Each row was made from one path, in order. Every step used is in the known rows, and no mark comes twice. Write each row's path.
Known rows
vabe, laloro: [-0.31 -0.11 -0.33 -0.22  0.27  0.28  0.02 -0.10 -0.08 -0.06 -0.23  0.46
 -0.04  0.15 -0.12 -0.14 -0.21 -0.11  0.18 -0.35  0.15  0.37]
seliz, kigus, laloro: [-0.31 -0.08 -0.17 -0.34  0.13  0.01  0.18  0.07 -0.24  0.51 -0.06  0.41
  0.00 -0.35  0.13  0.07 -0.43 -0.32  0.11 -0.18  0.03  0.28]
laloro, kigus: [-0.33  0.13 -0.47 -0.29  0.37  0.06  0.12 -0.03 -0.18  0.04 -0.06  0.28
  0.35 -0.11 -0.16 -0.08 -0.35 -0.21 -0.11  0.04  0.27  0.23]
tera, seliz, laloro, kigus: [-0.14 -0.04 -0.39 -0.37  0.37  0.01 -0.10  0.08 -0.12  0.10  0.29  0.28
  0.25 -0.21 -0.27  0.02 -0.39 -0.38  0.01 -0.08  0.10  0.28]
potedon, vabe: [-0.25  0.06 -0.04 -0.21  0.22 -0.01  0.21 -0.04 -0.03  0.31 -0.47  0.04
 -0.13  0.06 -0.02 -0.20 -0.11  0.02 -0.08 -0.35  0.24  0.28]
tera, seliz, vabe, laloro, kigus: [-0.23 -0.16 -0.25 -0.27  0.24  0.25 -0.03 -0.07 -0.02  0.01  0.04  0.36
  0.10 -0.08 -0.32  0.01 -0.27 -0.36 -0.23 -0.16  0.07  0.11]
laloro, seliz: [-0.08 -0.03 -0.24 -0.26  0.56  0.09 -0.14  0.12 -0.06  0.19 -0.01  0.15
  0.24 -0.01 -0.11 -0.28 -0.21 -0.19 -0.19 -0.13  0.22  0.32]
tera, seliz: [-0.20 -0.09 -0.32 -0.29  0.40  0.21 -0.22 -0.01 -0.18  0.13  0.07  0.16
  0.18  0.07 -0.21 -0.11 -0.18 -0.49 -0.19 -0.10  0.03  0.22]
laloro, vabe, seliz: [-0.29 -0.36 -0.26 -0.20  0.41 -0.10  0.09 -0.11 -0.24  0.16 -0.03  0.05
  0.23  0.14 -0.17 -0.01  0.04  0.09 -0.17 -0.14  0.10 -0.03]
potedon, vabe, seliz, kigus, laloro, tera: [-0.38 -0.26 -0.15 -0.31  0.13 -0.12  0.17 -0.04  0.02  0.65 -0.47  0.10
 -0.09 -0.09  0.09 -0.07  0.04  0.08 -0.04 -0.23  0.19  0.17]
vabe, seliz, laloro: [-0.34 -0.45 -0.31 -0.34  0.49 -0.22 -0.01  0.10  0.00  0.38 -0.09  0.15
  0.00 -0.01 -0.13 -0.05 -0.13 -0.13  0.23 -0.11  0.08  0.30]
potedon, vabe, tera: [-0.24 -0.07  0.02 -0.15  0.22  0.04  0.10  0.15  0.05  0.29 -0.54  0.08
 -0.02  0.08 -0.15 -0.21 -0.07  0.01 -0.14 -0.47  0.22  0.42]
potedon, vabe, tera, seliz, kigus: [-0.19 -0.11  0.04 -0.17  0.17  0.09  0.04  0.18  0.05  0.33 -0.38  0.16
 -0.01 -0.01 -0.18 -0.14 -0.11 -0.13 -0.24 -0.39  0.14  0.33]
potedon, vabe, seliz: [-0.31 -0.20 -0.12 -0.24  0.29 -0.09  0.16 -0.04  0.07  0.46 -0.53 -0.03
 -0.13  0.15 -0.01 -0.19  0.07  0.05 -0.10 -0.19  0.18  0.18]
kigus, seliz, vabe: [-0.17 -0.30 -0.11 -0.27  0.56  0.03 -0.13 -0.09 -0.03  0.28 -0.15  0.31
  0.00 -0.04 -0.21 -0.06 -0.23 -0.07 -0.02 -0.47  0.23  0.21]
tera, vabe, seliz, laloro, kigus: [-0.41 -0.07 -0.29 -0.30  0.40 -0.05  0.04  0.17 -0.11  0.29  0.26  0.12
  0.06  0.03 -0.17  0.05 -0.20 -0.11  0.04 -0.11  0.28  0.07]
seliz, vabe, laloro: [-0.36 -0.25 -0.04 -0.19  0.20  0.15  0.23 -0.07  0.04  0.01 -0.28  0.43
 -0.17 -0.07 -0.23 -0.02 -0.31 -0.11  0.00 -0.44  0.16  0.23]
potedon, vabe, tera, seliz, kigus, laloro: [-0.16 -0.10  0.01 -0.22  0.10  0.07  0.05  0.17  0.04  0.45 -0.38  0.14
  0.01 -0.07 -0.09 -0.10 -0.12 -0.11 -0.18 -0.39  0.11  0.36]
seliz, laloro: [-0.23 -0.10 -0.19 -0.32  0.39 -0.18  0.09  0.15 -0.12  0.18  0.06  0.28
 -0.02 -0.21 -0.16 -0.03 -0.46 -0.14  0.36 -0.38  0.18  0.49]
vabe, laloro, kigus: [-0.31  0.02 -0.48 -0.25  0.25  0.27  0.10 -0.12 -0.07 -0.13 -0.15  0.53
  0.16  0.03 -0.15 -0.08 -0.29 -0.07  0.11 -0.17  0.22  0.30]
seliz, laloro, tera: [-0.39 -0.19 -0.35 -0.35  0.35 -0.17 -0.05  0.08 -0.18  0.19  0.08  0.32
  0.13 -0.30 -0.19  0.00 -0.31 -0.02  0.36 -0.52  0.33  0.50]
vabe, tera, seliz, laloro, kigus: [-0.17 -0.22 -0.25 -0.25  0.38  0.11 -0.23  0.33 -0.02  0.08  0.06  0.31
  0.34 -0.11 -0.40 -0.04 -0.28 -0.35 -0.09 -0.30  0.08  0.48]
laloro, tera, vabe, seliz, kigus: [-0.66 -0.23 -0.43 -0.30  0.31  0.10 -0.17  0.01 -0.25  0.33  0.08  0.23
  0.22 -0.04 -0.14  0.01  0.03 -0.08 -0.06 -0.33  0.39  0.11]
vabe, tera, seliz: [-0.21 -0.26 -0.20 -0.20  0.39  0.25 -0.31  0.26 -0.06  0.10 -0.10  0.23
  0.30  0.09 -0.36 -0.13 -0.14 -0.43 -0.22 -0.31  0.03  0.44]

Write each row's path
[-0.32  0.15 -0.35 -0.24  0.32  0.30 -0.02 -0.01 -0.14  0.02  0.20  0.37
  0.09  0.13 -0.17  0.00 -0.25 -0.03  0.02 -0.29  0.35  0.10] -> tera, vabe, laloro, kigus, seliz
[-0.20 -0.27 -0.17 -0.25  0.26  0.21 -0.23  0.30 -0.09  0.28 -0.04  0.34
  0.26 -0.11 -0.24 -0.02 -0.24 -0.45 -0.17 -0.29 -0.03  0.42] -> vabe, tera, seliz, kigus, laloro
[-0.13 -0.13 -0.28 -0.35  0.39  0.03 -0.16  0.09 -0.13  0.15  0.24  0.23
  0.11 -0.12 -0.25 -0.03 -0.34 -0.40  0.06 -0.21  0.04  0.33] -> tera, seliz, laloro
[-0.45 -0.10 -0.24 -0.26  0.42  0.09 -0.05  0.11 -0.15  0.31  0.10  0.04
  0.01  0.23 -0.12 -0.04 -0.06 -0.19 -0.10 -0.12  0.23  0.03] -> tera, vabe, seliz
[-0.18 -0.09 -0.01 -0.17  0.22  0.11 -0.01  0.15  0.06  0.28 -0.42  0.07
  0.03  0.08 -0.20 -0.19 -0.05 -0.10 -0.24 -0.41  0.16  0.36] -> potedon, vabe, tera, seliz
[-0.19  0.05 -0.22 -0.23  0.19  0.11  0.18 -0.16  0.08  0.17 -0.43  0.31
 -0.05  0.05 -0.06 -0.14 -0.12  0.22  0.02 -0.36  0.31  0.25] -> potedon, vabe, laloro, kigus, seliz
[-0.11 -0.14 -0.06 -0.24  0.48  0.04  0.02  0.12  0.05  0.20 -0.06  0.20
  0.12 -0.14 -0.19 -0.20 -0.27 -0.16 -0.28 -0.22  0.23  0.23] -> laloro, seliz, vabe
[-0.17 -0.27 -0.11 -0.13  0.30  0.10 -0.02  0.12 -0.26  0.04  0.12  0.24
  0.36 -0.01 -0.34  0.04 -0.13 -0.09 -0.30 -0.35  0.05  0.12] -> laloro, vabe, tera, seliz, kigus
[-0.33 -0.08 -0.19 -0.23  0.05  0.17  0.10 -0.13  0.01  0.24 -0.37  0.34
 -0.09 -0.03 -0.07 -0.10 -0.04  0.10 -0.01 -0.47  0.27  0.25] -> potedon, vabe, laloro, tera, seliz, kigus
[-0.17 -0.04 -0.30 -0.33  0.17 -0.05  0.12 -0.13 -0.35  0.36 -0.04  0.09
  0.25 -0.12  0.12  0.06 -0.20  0.00  0.04 -0.28  0.05  0.22] -> kigus, laloro, vabe
[-0.43 -0.24 -0.48 -0.28  0.18  0.34 -0.18 -0.14 -0.14  0.00 -0.05  0.58
  0.14 -0.03 -0.18 -0.04 -0.11 -0.13  0.10 -0.41  0.20  0.29] -> vabe, laloro, tera, seliz, kigus
[-0.60 -0.03 -0.42 -0.28  0.30  0.17 -0.20 -0.02 -0.31  0.17  0.08  0.18
  0.26  0.00 -0.17 -0.04 -0.04 -0.07 -0.06 -0.45  0.45  0.21] -> laloro, tera, vabe
[-0.47 -0.13 -0.17 -0.25  0.34  0.08  0.04  0.16 -0.16  0.38  0.15  0.16
 -0.04  0.09 -0.10  0.03 -0.15 -0.23 -0.09 -0.09  0.20 -0.02] -> tera, vabe, seliz, kigus
[-0.39  0.11 -0.22 -0.21  0.26  0.31  0.02  0.05 -0.18  0.02  0.11  0.30
 -0.06  0.20 -0.14 -0.04 -0.22 -0.11  0.05 -0.36  0.28  0.16] -> tera, vabe, laloro
[-0.19 -0.11 -0.26 -0.36  0.20  0.16 -0.10  0.04 -0.21  0.39  0.15  0.32
  0.13 -0.22 -0.05  0.04 -0.33 -0.53 -0.11 -0.06 -0.06  0.19] -> tera, seliz, kigus, laloro
[-0.11 -0.07 -0.14 -0.26  0.46  0.07 -0.02  0.19 -0.07  0.29  0.08  0.34
  0.16 -0.21 -0.07 -0.18 -0.34 -0.26 -0.19 -0.10  0.19  0.26] -> laloro, seliz, kigus
[-0.21 -0.22 -0.12 -0.11  0.35  0.04  0.03  0.08 -0.26 -0.01 -0.04  0.17
  0.34  0.08 -0.30 -0.03 -0.09  0.04 -0.21 -0.42  0.13  0.21] -> laloro, vabe, tera
[-0.24  0.01 -0.10 -0.19  0.13  0.13  0.22 -0.11  0.05  0.18 -0.51  0.23
 -0.21  0.13 -0.03 -0.19 -0.09  0.13  0.05 -0.43  0.24  0.31] -> potedon, vabe, laloro
[-0.22 -0.11 -0.34 -0.27  0.48  0.06 -0.02  0.00 -0.02  0.13 -0.08  0.39
  0.35 -0.17 -0.29 -0.01 -0.32 -0.08 -0.15 -0.20  0.31  0.21] -> laloro, kigus, seliz, vabe, tera
[-0.45 -0.07 -0.25 -0.36  0.08  0.05  0.09  0.06 -0.30  0.52  0.06  0.41
  0.10 -0.38  0.11  0.12 -0.34 -0.22  0.09 -0.29  0.17  0.23] -> seliz, kigus, laloro, tera, vabe
[-0.35 -0.17 -0.45 -0.43  0.13  0.07 -0.16 -0.13 -0.24  0.46 -0.06  0.17
  0.29 -0.26  0.05  0.07 -0.13 -0.20  0.01 -0.34  0.14  0.31] -> kigus, laloro, tera, seliz, vabe
[-0.35 -0.33  0.08 -0.15  0.28  0.07  0.11  0.19  0.04  0.13 -0.32  0.28
  0.00 -0.12 -0.35 -0.04 -0.28 -0.23 -0.20 -0.47  0.15  0.34] -> seliz, vabe, tera
[-0.26 -0.16 -0.10 -0.27  0.10 -0.01  0.19  0.11 -0.28  0.43  0.00  0.41
  0.14 -0.34  0.04  0.13 -0.37 -0.16  0.01 -0.27  0.02  0.23] -> seliz, kigus, laloro, vabe, tera
